What can hang from each mark
teka: febo todota
febo: bufo gogu kazu subu
gogu: febo todota
pupefak: kazu
kazu: febo
todota: gogu teka
bufo: febo
susir: subu
subu: febo susir

Each row was made from one small tree. Brackets hold a mark, then the marks that hang from it, in alphabetical order. Every link used is in the known rows. Write each row's tree.
Known rows
[gogu [febo bufo kazu] todota]: [25,7,-10,-10,-35,5,-60,0,26,33,13,-5,-15,-41,15,24,-45,-16,-14,-7]
[todota gogu [teka [febo kazu subu]]]: [52,-4,12,-24,-38,6,-19,3,20,3,15,2,2,-20,20,-3,-30,17,0,3]
[susir [subu [febo bufo gogu kazu]]]: [25,11,-2,-42,-20,24,-71,15,31,47,27,-5,-9,-28,2,25,-49,1,-7,4]
[gogu [todota [teka [febo bufo kazu]]]]: [42,7,12,-6,-36,10,-42,5,26,20,2,1,-16,-32,37,10,-35,5,-15,-18]
[kazu [febo bufo [gogu [todota teka]] subu]]: [44,-2,-12,-40,-33,14,-67,-6,22,12,14,-4,-20,-43,20,-7,-26,-4,6,17]
[kazu [febo subu]]: [33,-22,-18,-22,-37,0,-53,-5,21,36,8,-2,14,-16,3,3,-14,-20,-2,-4]
[pupefak kazu]: [8,14,-29,-6,-30,3,-33,2,13,59,-4,1,18,-19,1,24,-23,-24,-29,-21]
[febo bufo kazu]: [33,10,2,-27,-31,1,-51,23,22,49,7,13,14,-21,8,31,-31,-12,-28,-25]
[todota [gogu [febo bufo kazu [subu susir]]] teka]: [45,10,25,-28,-25,8,-61,-6,26,9,25,-3,-16,-61,16,23,-46,8,-13,18]
[todota gogu [teka febo]]: [29,-18,-2,-7,-36,4,-7,1,31,21,10,-1,0,-30,32,-11,-8,11,-9,7]
[bufo febo]: [10,-2,-14,-5,-30,0,-34,-2,34,50,12,1,1,-34,13,16,-22,-19,-10,-11]
[gogu febo]: [4,-17,-17,-1,-36,-5,-37,-8,30,43,11,-2,3,-35,9,14,-21,-18,-21,-4]
[bufo [febo [gogu [todota teka]] kazu [subu susir]]]: [27,36,17,-9,-20,19,-70,-22,4,8,25,-10,-40,-58,22,9,-39,-2,9,16]
[gogu [febo kazu] [todota teka]]: [17,-1,-5,21,-40,8,-43,-14,22,16,5,-3,-9,-44,32,13,-29,0,-16,-3]
[susir [subu [febo bufo [gogu [todota teka]] kazu]]]: [27,12,-6,-21,-17,32,-69,-3,26,24,21,-16,-24,-45,24,18,-48,13,0,14]
[teka [todota [gogu [febo subu]]]]: [21,-17,-19,-22,-27,-6,-22,-24,12,15,17,-28,-5,-32,-13,-18,-25,-12,4,23]
[kazu [febo gogu [subu susir]]]: [23,0,3,-29,-30,8,-77,-10,7,36,22,-3,-13,-34,2,-5,-10,-20,4,16]
[febo bufo [gogu [todota teka]] kazu [subu susir]]: [37,36,17,-31,-16,13,-79,-8,-3,13,22,-7,-28,-54,17,18,-37,0,-7,13]
[kazu [febo bufo]]: [32,-17,-10,-26,-38,4,-57,15,38,53,5,10,9,-24,14,10,-17,-18,-16,-15]
[susir [subu febo]]: [5,-21,-28,-2,-14,12,-49,-12,29,52,15,-23,7,-27,7,21,-23,-9,-7,3]
[febo bufo [gogu [todota teka]] kazu subu]: [44,25,0,-43,-26,11,-58,2,6,8,18,1,-13,-40,13,13,-41,3,-6,7]
[subu [febo bufo [gogu todota] kazu] susir]: [15,31,3,-14,-4,22,-86,-1,4,36,37,-11,-39,-53,20,11,-35,-10,0,9]

Which tree is each row?
[28,-3,-4,-18,-39,-2,-50,-6,19,26,15,1,6,-25,-3,22,-43,-13,-12,-6] => [gogu [febo kazu subu]]
[19,-14,-6,-9,-32,0,-3,-6,15,30,8,-20,-7,-14,6,-32,-6,-7,1,5] => [teka febo [todota gogu]]
[2,-8,-25,-22,-16,17,-53,-6,25,49,25,-18,-7,-30,2,8,-27,-7,1,17] => [susir [subu [febo gogu]]]
[38,29,42,-43,-24,9,-63,-1,-1,25,19,-12,-37,-24,-9,-12,-42,-9,-3,-3] => [teka [febo bufo gogu kazu [subu susir]] todota]
[41,31,21,-42,-22,13,-76,-5,0,20,29,-15,-46,-36,8,4,-47,-12,6,8] => [teka [febo bufo [gogu todota] kazu [subu susir]]]
[25,34,21,-30,-23,12,-71,-4,9,32,31,2,-26,-40,-1,17,-41,-15,2,6] => [bufo [febo gogu kazu [subu susir]]]
[22,32,1,-21,-17,9,-73,-15,-19,22,26,-15,-23,-37,2,10,-26,-19,6,15] => [febo [gogu todota] kazu [subu susir]]
[48,17,27,-13,-23,11,-67,-14,9,11,12,-15,-30,-45,29,14,-43,1,-7,-5] => [gogu [todota [teka [febo bufo kazu [subu susir]]]]]
[24,4,0,-8,-18,3,-73,-33,17,13,15,-26,-31,-73,22,21,-39,-9,-11,18] => [gogu [febo bufo [subu susir]] [todota teka]]
[30,7,-20,-23,-40,14,-59,14,36,60,-5,11,8,-22,9,20,-32,-22,-24,-25] => [pupefak [kazu [febo bufo]]]
[16,-8,-12,-1,-20,16,-56,-2,26,48,15,-13,12,-20,7,27,-34,-3,-8,-7] => [susir [subu [febo kazu]]]
[32,24,3,-40,-34,9,-50,6,18,28,27,10,-12,-26,-5,13,-46,-11,6,-1] => [bufo [febo gogu kazu subu]]
[43,23,4,-63,-29,3,-59,20,11,31,23,12,2,-21,-11,21,-44,-9,-12,-3] => [febo bufo gogu kazu subu]
[34,16,15,-7,-23,9,-80,-24,15,10,16,-15,-28,-65,23,28,-50,-4,-14,7] => [gogu [febo bufo kazu [subu susir]] [todota teka]]
[26,-12,-1,-11,-27,4,-74,-14,12,40,12,-9,1,-32,8,7,-8,-24,-3,2] => [kazu [febo [subu susir]]]
[7,-16,-16,-4,-32,-2,-16,-15,19,29,12,-20,-5,-32,0,-19,-12,-12,-6,17] => [teka [todota [gogu febo]]]
[16,9,1,-13,-16,0,-60,-20,17,40,22,-13,-14,-48,3,21,-29,-24,-2,2] => [bufo [febo [subu susir]]]
[35,33,20,-52,-19,7,-80,10,1,34,27,4,-14,-36,-6,25,-40,-13,-15,2] => [febo bufo gogu kazu [subu susir]]
[41,19,-17,-60,-37,16,-68,11,25,42,10,9,-6,-22,-10,11,-46,-21,-7,-5] => [pupefak [kazu [febo bufo gogu subu]]]
[23,14,-16,-31,-15,27,-75,0,21,38,28,-20,-24,-36,8,18,-49,-5,6,13] => [susir [subu [febo bufo [gogu todota] kazu]]]
[6,-13,-20,20,-35,3,-36,-24,24,21,4,-14,-11,-52,31,6,-19,-5,-14,8] => [gogu febo [todota teka]]
[16,-16,-24,-24,-12,12,-60,-1,38,54,16,-21,2,-35,5,29,-38,-8,-13,0] => [susir [subu [febo bufo]]]
[16,0,-22,-22,-11,26,-63,-15,29,28,21,-26,-27,-54,24,10,-38,7,1,24] => [susir [subu [febo bufo [gogu [todota teka]]]]]
[41,12,14,-40,-24,3,-68,-3,19,23,32,-7,-16,-50,0,24,-49,-8,-7,16] => [todota [gogu [febo bufo kazu [subu susir]]]]
[38,20,17,-34,-18,0,-75,4,5,39,16,0,-1,-35,-2,36,-37,-17,-21,-12] => [febo bufo kazu [subu susir]]
[40,0,-23,-52,-32,10,-72,-3,16,25,21,-8,-21,-32,4,-6,-29,-20,12,15] => [kazu [febo bufo [gogu todota] subu]]
[29,0,-2,-41,-19,-2,-60,-12,23,26,30,-18,-18,-58,0,18,-39,-15,-5,27] => [todota [gogu [febo bufo [subu susir]]]]
[26,8,1,-36,-13,-5,-69,-5,8,42,16,-11,-2,-42,-2,28,-28,-22,-20,-2] => [febo bufo [subu susir]]
